Each row comes from the steps of one walk. Every step used is in the known rows, and no mark comes twice. Write the walk behind each row, first mark first.
In the rows, 128 means zero.
Known rows
D -> H -> C: [107 145 152  98 156 120 155 149 154 156 108 109  99  96 151 128 124 131
 138 149  97  80 113  84 123 164  88 118  83 119 142 132 107 110 100 106
 112 158  88 134 130 140 106 144 103 134]
D -> H -> E: [ 99 144 150  98 166 132 149 158 116 201 125 116  87 109 151 125 129 136
 133 168  96  91 136 104 112 174  68 138  90 124 136 138 109 131  95 101
 120 160  84 119 120 156  98 148 111 156]
R -> Q -> E -> P -> V: [ 72 142 153 160 157 102 174 149  82 195 129 132  71 113  98 139 121  99
 163 190 103 122 146 117 109 154  62 118  33 120 137 151 104 128  98 115
 140 157 110 117 107 182 125 165 149 171]
G -> H -> D -> Q: [ 96 161 156 129 158 120 134 179 128 206  91 126  68  65 131 156 111 121
 152 159  90  58 152  87  91 169  85 107  63 137 119 136  81 120 123  91
 113 140 110 140 130 168  82 138 111 202]
R -> Q -> T: [ 88 118 176  97 159 116 136 182 106 191 128 111  87 116 111 137 123 109
 159 172  94 132 129  88 122 144  93 129  77 141 133 148 114 101 134  77
 132 143 124 137 141 143 108 135 153 174]
X -> G -> Z: [105 114 152 115 116 122 131 154  93 150 130 119 123  73 170 111 112 130
 156 166  86 100 116 101 112 137 112 110  74 104  96 155 105  90 123  85
 120 137  86 152 159 139  85 130 151 177]
H -> C -> X: [ 95 147 145 101 143 100 169 159 182 135  90  94  99  88 165 127 109 113
 128 127 105  74 106  89 122 174 111 106 100  97 122 142  95 114  99 110
 110 160  88 137 155 138  99 161 104 151]
R -> Q -> V: [ 92 112 143 106 158 107 130 172 116 197 110 124  83 120 121 139  99 121
 155 191 106 111 151  95 140 153  62 114  83 133 140 131 100 110  94 107
 153 142 117 127 126 169 140 132 167 173]
K -> S -> D -> H -> T: [125 133 121 105 159 144 170 132 147 185 109 140 112  86 119 105 111 130
 139 147 105 105 119  81 148 157  85 116  84 121 140 169 121 133 125  91
  92 146  85 120 109 156  59 154 110 134]
G -> H: [ 97 158 164 114 157 125 145 176 110 166 122 134  64  90 135 134 115 128
 167 151 100  77 139 100 112 143  84 117  63 120 121 137 103 133 118  98
 133 142 106 149 127 162 104 147 111 182]
T -> Q -> E -> S -> D: [108 145 124 126 159 121 180 136 116 194 102 133 113  79 111 120 126 125
 142 179  85 123 110  95 140 146  78 104  52 138 153 155 133 109 128 101
 118 147 105 151  68 169  83 177 124 171]
Q -> T -> Z: [116 133 186  73 149 126 154 182 100 179 135 104 121  71 118 120 120 137
 144 148  78 125 112  91 121 152 111 121  87 126 117 149 138 101 153  92
 133 137 116 127 131 135  69 141 154 170]
E -> S -> D -> Q -> G: [106 133 131 146 148 100 180 151 142 187 100 147 110  83 120 132 119 138
 121 138 100 110 138  76 135 146  75 115  84 157 136 143 118 103 147  73
  74 154  94 137 100 172  75 152 127 161]
H -> D -> Q: [108 139 145 127 154 118 145 171 139 206  86 122  99  71 137 149  99 119
 125 161 101  74 144  78 101 185  91 108  88 139 124 146  93 104 121  95
 117 149 100 129 123 163  79 140 128 187]
S -> D -> Q -> V: [108 121 124 115 167 107 143 138 144 201 102 156 115  67 126 124  84 137
 136 168  97 101 129  72 144 155  77 119 105 137 140 137 104 106 124 103
 124 154  89 115 117 178 102 137 143 179]
S -> D -> H -> C: [108 147 129 102 155 118 156 127 173 157 106 129 108  92 148 113 127 143
 138 137  98  96 107  78 145 156  95 133  97 119 148 134 115 121 120  99
  94 166  89 132 121 149  95 147 101 140]
X -> G -> H: [ 97 146 158 128 134 121 135 154 105 158 118 129  82  77 149 127 104 122
 171 161  97  79 119 106  99 123  95 119  62 104 106 142  95 124 110  79
 119 132  88 157 155 163  97 136 133 172]
S -> D -> H: [102 139 128 109 150 129 160 127 148 171 120 155 106  97 135 111 118 153
 138 144 105 103 120  85 140 148  83 140  96 121 147 135 123 130 125  99
 108 161  93 131 111 155  96 147 111 150]
R -> Q -> E -> S -> D -> H: [ 92 135 132 144 151  98 158 140 121 203 103 137  81 130 111 129 137 135
 142 174 100 128 131 109 137 158  59 124  48 151 155 148 111 109 110  83
 106 152 122 136  82 169 107 155 124 161]
E -> H -> D -> Q -> T -> Z: [111 154 173  83 161 116 148 185 147 222 102 106 133  78 111 143 103 127
 139 172  84  83 120  92  88 178 119  99  76 136 100 148 121  88 143  81
 111 129 121 111 115 145  62 134 140 203]
D -> Q -> E: [121 140 158 138 170 102 156 157 112 207 108 134 107  76 125 130  97 115
 131 180  89  90 119  97 111 157  78 115  58 136 121 147  93  99 107 102
 143 155 107 126 117 175  99 152 126 185]
K -> S: [125 124 142 106 149 129 160 169 107 179 117 132  97  85 124 120 117 106
 146 154 118 100 121  86 136 161  92 120  69 118 129 167 113 128 115  95
 120 142  92 138 111 155  79 168 117 141]
T -> Q -> G -> H -> C: [105 166 161  92 157 120 172 177 136 173 111  99 102  63 117 129 137 111
 165 158  66  82 120  82 118 115  83 117  55 119 125 126 110 120 123  98
 108 151 108 166 149 154  99 147 132 168]
P -> E -> Q: [119 134 126 115 166 124 139 179 114 202 108 133  89  95 114 153 126 153
 125 141 108 101 135  94 136 147  85 125  66 129 121 161 125 112 157  86
 125 158 109 136 105 175  74 156 128 168]
P -> V: [ 78 148 150 135 148 131 167 152 103 150 139 130  92  91 115 117  98 119
 144 157 110  96 150  89 119 159  81 102  84 108 128 152 109 121 129 105
 151 156  85 127 132 159 108 152 125 154]
E -> Q -> T: [111 123 151 105 161 123 135 175 111 198 110 119 125  86 107 145 123 140
 144 157 103 120 139  87 116 140  99 130  75 143 127 163 144 103 162  82
 143 151 101 138 125 159  76 140 138 168]
T -> Q: [106 143 146  90 160 141 160 164 124 175 122 125 110  76 121 127 110 114
 147 177  90  99 110  87 124 133  95 107  80 115 137 137 135 116 119 110
 136 144  99 150 112 151 104 150 130 169]
C -> X -> G -> H -> J: [ 73 156 154 130 125 116 173 145 153 148 103 109  80  71 164 136  72 118
 164 146 109  65 106 109  93 158  97 104  92  86  97 151  91 135  95  84
 114 125  78 136 178 140 101 159 115 173]
G -> H -> E: [ 96 163 162 106 173 128 135 185 101 196 123 117  53 100 147 136 132 123
 164 160  87  81 146 109 105 162  78 130  71 126 120 140  95 143 112  94
 124 148  94 136 130 173  92 150 108 191]
K -> S -> D -> Q: [125 126 123 113 161 118 154 146 134 201 106 158 109  64 112 117 111 111
 139 151 109 104 106  72 141 155 101 125  81 130 139 162 108 120 132  84
  93 149  89 125 109 166  66 157 108 154]
S -> D: [109 138 128 114 148 126 158 147 146 161 118 150 106  95 139 110 114 140
 140 139 107 113 122  85 147 147  98 133 100 120 135 145 125 130 137  96
 119 157  95 139 113 167  92 153 119 168]
K -> S -> D: [124 128 122 108 149 127 162 150 129 179 111 149 105  85 120 107 121 116
 146 142 119 113 114  79 155 157  98 133  82 119 138 169 118 138 132  88
 105 150  92 137 105 162  67 170 111 144]
C -> X -> G -> H -> T: [ 83 154 152 129 134 116 165 143 156 141  99 108  90  76 160 126  77 121
 153 146  94  65 116 116  92 138 104  93  86  83  93 151  88 124  97  92
 107 134  82 139 181 152  82 142 130 175]
T -> Q -> E: [118 147 147 105 162 126 169 155 104 193 115 121 116  74 117 119 114 113
 148 191  78 105 109  99 124 140  83 113  49 118 136 147 120 113 111 115
 154 150 110 148 105 163 101 166 134 177]
X -> G -> H -> T: [105 150 159 132 147 134 146 153 121 155 112 111  89  85 149 126  88 120
 166 163  91  79 125 108 103 124  94  92  70 107  96 153  98 119 112  81
 117 128  85 147 162 165  82 126 139 177]
T -> Z: [127 145 159  83 147 128 162 184 117 166 126 121 109  79 133 116 115 142
 133 144  91 105 117 108 130 151 108 111  88 107 113 132 134 119 125 110
 129 141 114 132 115 153  85 139 136 168]
D -> Q -> G -> H: [108 155 170 127 157 101 160 182 119 200 115 137  94  69 116 139 111 122
 147 155  79  72 143  87 101 124  72 124  62 136 110 126  88 112 126  83
 107 152 109 140 155 170  99 135 129 185]
T -> Q -> G: [111 142 153  96 145 128 183 173 122 182 121 117 127  74 113 121 121 121
 142 167  80 102 125  84 125 116  77 122  72 118 128 134 130 120 127 102
 125 154 106 155 136 155  99 150 151 165]

Which walk is each row?
[ 75 150 150 124 123 103 157 145 141 145 105 124  83  74 158 125  92 121
 155 147 101  66 111 114  89 139 103 116  81  81 103 140  85 128  95  93
 109 140  86 147 178 150  95 150 123 169]  C -> X -> G -> H
[106 142 129 150 146 107 177 126 119 189 103 143 101 104 128 118 131 150
 130 156 102 113 128  99 138 171  59 118  53 143 150 158 117 114 118  93
 111 155 103 135  71 169  82 173 110 151]  Q -> E -> S -> D -> H
[104 127 152 109 168 114 146 141 139 194 120 147 120  67 117 121 103 126
 140 152  89 119 109  66 124 146 104 133  99 146 133 151 115  97 159  78
 109 156  96 125 131 155  75 140 132 181]  S -> D -> Q -> T
[ 97 150 141 149 152  99 172 156 134 190 102 152  88  79 116 137 125 139
 140 137  91  96 144  81 123 138  70 113  66 158 133 141 109 111 148  68
  71 149  98 146 105 175  76 149 115 173]  E -> S -> D -> Q -> G -> H
[105 129  99 102 169 123 132 136 138 231 101 139 116  96 130 128 125 170
 134 170 100 109 150  92 141 163  61 147 101 135 151 142 124 135 120 103
 121 165  81 109 108 182  88 137 132 160]  S -> D -> H -> E -> Q -> V
[ 97 137 144 122 163 123 160 176 105 193 109 108  72 117 152 138 137 125
 130 159 106 108 147 102 118 187  73 110  85 148 134 156 117 120 114  86
 106 147  78 132  90 167  80 160 116 164]  H -> E -> S
[100 167 165 101 153 143 189 180 125 189 120 109  97  65 112 139 112 117
 173 166  81  86 129  83 117 125  66 114  65 123 123 137 123 135 127  90
 124 132 104 151 141 149 106 158 130 182]  T -> Q -> G -> H -> J
[ 96 137 150 121 169 125 167 164 103 200 129 126  76 104 152 144 131 115
 150 169 102 105 140 108 103 175  75 135  82 121 128 147 123 150  97 115
 111 159  72 114 102 180  91 170 130 171]  H -> E -> P
[105 145 148 123 163 122 189 142  98 201 118 135 110  70 112 136 120 106
 157 196  82 108 108 104 110 141  76 114  38 116 139 145 135 128 101 133
 136 152 101 137  85 171 101 182 142 175]  T -> Q -> E -> P
[ 87 148 153 138 146 118 140 161  92 184 112 109  62  95 158 139 129 121
 165 169  94  90 132 116  92 150  81 112  62 126 114 151  95 124 106  67
  92 131  75 149 131 170  77 146 126 172]  X -> G -> H -> E -> S
[105 158 150 124 137  79 171 139 166 164  89  95 127 102 154 112  99 108
 147 168  98  73  84 121 101 163 110 109  51  90  93 157  87 106  81  95
 119 147  99 135 145 153  97 168 117 167]  Q -> E -> H -> C -> X -> G
[116 155 125 109 168 142 178 118 152 193 108 130 128  84 117 106 106 142
 138 174  75 110 110  95 141 141  75 111  73 122 144 151 129 120 123 108
 118 154  99 127 105 163  79 147 125 167]  S -> D -> H -> T -> Q -> E
[118 134 162 125 152 103 169 176 127 194 111 134 117  74 122 132 105 123
 126 155  88  87 137  81 112 135  75 126  79 136 113 130 100 103 124  89
 113 159 101 136 149 164  98 138 141 175]  D -> Q -> G
[100 153 159 122 139 109 134 155 130 146 104 103  82  73 161 127 118 113
 172 154  92  74 103 100 104 131 107 110  62 102 108 141  87 115 108  80
 104 139  85 159 165 157  95 136 124 160]  X -> G -> H -> C
[110 138 157 149 152 106 182 146  94 189 120 140  96  93 131 134 119 118
 149 174 101 105 128 110 110 162  68 124  39 119 128 155 119 136  96 125
 139 157 100 127  90 181  98 187 139 168]  Q -> E -> P
[113 160 149  97 169 124 171 157 123 201 116 122 129  98 107 119 110 109
 159 204  84  95 100 111 117 140  91 105  39 116 123 148 127 111 107 110
 151 140 115 141  92 162 107 168 127 188]  T -> Q -> E -> H
[104 148 157 118 161 101 149 173 123 206 115 121  95 147 109 129 114 107
 160 195 102 107 125 126 121 149  82 121  40 128 115 147 106 112  98  89
 147 144 136 132 104 171 129 150 134 193]  R -> Q -> E -> H
[ 88 148 131 168 165 102 181 113 115 199 121 168 104  63 102 123 101 118
 142 170  96 110 126  91 115 155  75 120  62 126 138 153 106 124 125 112
 117 169  83 103 102 191  89 167 127 176]  S -> D -> Q -> E -> P -> V
[123 156 141 124 169 124 156 195 120 211 104 115  88  91 100 155 128 156
 134 130  85  91 159 100 127 125  65 116  49 132 102 164 118 119 166  75
 108 154 120 139 136 186  57 146 143 180]  P -> E -> Q -> G -> H -> T
[115 147 146  94 173 157 173 164 143 169 113 104 116  84 124 126  89 115
 141 175  82  97 122  92 127 137  91  79  87 118 125 147 138 109 122 108
 133 138  92 136 120 155  85 136 137 175]  H -> T -> Q
[ 64 151 151 135 138 102 168 139 128 176 109 121  68  75 167 140 112 111
 163 160  96  71 116 125  71 152  95 125  77  83 105 143  88 152  79 103
  86 146  67 127 163 165  85 165 129 174]  C -> X -> G -> H -> E -> P
[ 85 167 158 106 152 100 157 165 165 141  95 102  68  79 155 136 117 115
 156 130  93  57 117  96 106 161 104 107  76  98 118 137  83 127 100 103
 107 149  96 147 158 146 100 156  92 170]  G -> H -> C -> X
[126 116 130 109 140 111 160 158 115 205 115 149 133  50 120 106 129 123
 139 146  84 108 120  69 142 142  97 131  69 135 118 164 100 104 146  78
  78 153  98 131 134 152  52 151 128 169]  K -> S -> D -> Q -> G -> Z
[105 148 133 153 149 118 194 128 129 193 100 130  96 101 131 131 109 148
 137 157 108 111 123  92 140 190  55 109  64 149 149 169 120 120 118  88
 116 141  93 122  70 159  90 182 102 155]  Q -> E -> S -> D -> H -> J
[117 151 133 127 169  98 158 135 152 208 106 157 128  93 116 113  97 126
 140 173  94  96 105 100 128 150  94 124  66 135 117 147 108 110 126  89
 119 156 108 120  99 181  93 153 112 197]  S -> D -> Q -> E -> H
[ 95 161 154 124 148 128 140 182 121 185  98 119  65  84 138 147 123 129
 160 149  98  66 157  93 101 171  85 112  63 125 118 146  92 133 122  93
 126 140 112 148 126 166  82 151 117 191]  G -> H -> D
[111 137 152 154 166  95 165 155 106 204  96 134  96  84 123 141 107 119
 125 175  94  96 128  94 111 169  69  96  48 154 131 151 101  88 111  91
 121 149 102 131  89 175  89 161 117 178]  D -> Q -> E -> S
[110 141 142 158 151 102 160 165 120 223  71 115  96  75 131 154 113 123
 119 170  97  84 149  88 101 200  72  93  54 157 128 160  89  92 116  91
 114 144 107 132  88 175  68 161 125 184]  H -> D -> Q -> E -> S
[ 96 163 167 118 160 139 164 177 125 171 119 118  61  87 142 148  94 122
 175 152 109  76 134  91 117 168  76 106  79 124 118 148 110 141 120  87
 139 124  95 135 128 153 112 158  98 189]  G -> H -> J
[103 158 169 114 153 114 160 196 103 201 126 112  75  97 136 126 144 129
 158 147  80  84 160 104 105 142  61 145  65 128 107 139  93 147 119  85
 116 156 103 144 154 173  88 150 130 181]  Q -> G -> H -> E
[103 143 124 127 167 133 175 138 139 180 108 136  76 111 122 139 117 162
 115 132  97 110 130  84 149 170  66  91  79 143 143 170 124 105 149  77
  74 146  99 124  77 161  54 163 119 152]  P -> E -> S -> D -> H -> T
[105 143 129 104 173 129 137 164 123 222 107 119 102 105 136 142 138 150
 129 167 102  95 145 108 111 163  69 142  84 132 136 142 127 130 112  97
 121 163  80 119 116 168  88 138 110 157]  D -> H -> E -> Q
[105 155 148 114 161 117 150 173 160 211  92 126 115 100 125 146  93 116
 138 176 107  64 134  93  96 180 101  99  74 134 107 143 104 104 119  88
 117 139 106 122 107 161  88 141 118 199]  E -> H -> D -> Q
[109 151 122  94 169 155 173 125 166 177 114 135 125  85 120 113 102 143
 138 164  82 106 112  84 140 135  85 108  98 121 147 141 140 121 130 104
 105 150  89 128 110 153  82 136 121 162]  S -> D -> H -> T -> Q
[115 154 137 134 140 112 148 197 128 214  83 114 105  80 112 154 143 150
 146 138  99  78 182  98 105 137  74 133  51 138 108 146 114 134 148  82
 118 155 114 153 137 183  72 139 137 183]  E -> Q -> G -> H -> D
[ 89 131 144 104 117  95 150 145 158 126  98  86 120  65 189 116 112 118
 141 140  84  80  90  96 109 158 130 100  92  85 100 149  84  88 101  98
  94 149  77 143 185 124  83 143 125 162]  H -> C -> X -> G -> Z
[ 94 142 159 116 157 119 115 170  90 213 112 100  94  76 134 143 133 128
 172 172  85 103 128 112  85 129  99 139  61 127 103 160 108 119 138  59
 113 140  82 145 162 170  64 130 141 181]  X -> G -> H -> E -> Q -> T
[ 95 145 127 128 158 133 181 139 137 187 112 136  66 103 128 150 113 159
 128 132 114 108 121  74 153 189  60 105  88 146 151 169 126 113 148  69
  79 139  94 121  74 149  72 181 102 151]  P -> E -> S -> D -> H -> J
[ 91 137 125 130 147 121 171 130 141 165 109 149  94 107 133 126 126 155
 129 141 111 109 132  86 139 163  74 112  85 143 158 146 132 116 127  86
  85 149  87 134  76 154  86 157 105 141]  E -> S -> D -> H
[120 118 142 102 164 118 151 147 125 210 113 147 117  57 101 118 113 109
 146 155  99 121 103  62 137 156 102 134  82 140 138 174 109 106 152  72
  94 147  92 125 120 153  53 158 119 154]  K -> S -> D -> Q -> T
[118 120 118 112 169 113 130 175 109 218 100 132  95  90 109 158 109 159
 128 161 109 101 150  88 148 155  62 115  70 130 129 162 119 107 143  99
 143 153 109 124 104 182  88 156 158 166]  P -> E -> Q -> V
[131 141 128 119 168 103 162 139 139 225 101 156 124  82  99 110 106 107
 147 174 104  97  99  93 135 160  97 125  48 132 124 172 103 118 122  81
 104 148 103 119  92 175  69 170 102 170]  K -> S -> D -> Q -> E -> H
[104 156 146 107 148 126 154 175 154 189 100 117 109 119 134 137 106 122
 147 164 112  70 139 100 106 181 100 104  75 123 108 151 114 120 119  91
 129 137 110 131 103 157  90 154 119 189]  E -> H -> D
[122 158 135 121 176  89 155 136 174 199  93 133 126  89 125 116 107 116
 141 165  88  90  92  91 131 157 105 122  67 132 120 145 101 102 122  90
 107 161 102 121 107 176  91 154 102 188]  S -> D -> Q -> E -> H -> C
[114 141 151 133 139 110 164 181 140 212  88 114 114  69 129 143 112 124
 119 151  93  76 157  75 102 169  78 120  82 143 114 141  89 108 128  87
 109 155 109 135 145 166  74 141 147 184]  H -> D -> Q -> G
[ 90 148 123 101 144 105 170 119 198 148  97 125 110  86 156 111 117 142
 128 124 100  85  99  83 134 165 101 131 109 102 144 134 105 125 109 106
  87 170  84 128 138 138  91 155  95 140]  S -> D -> H -> C -> X
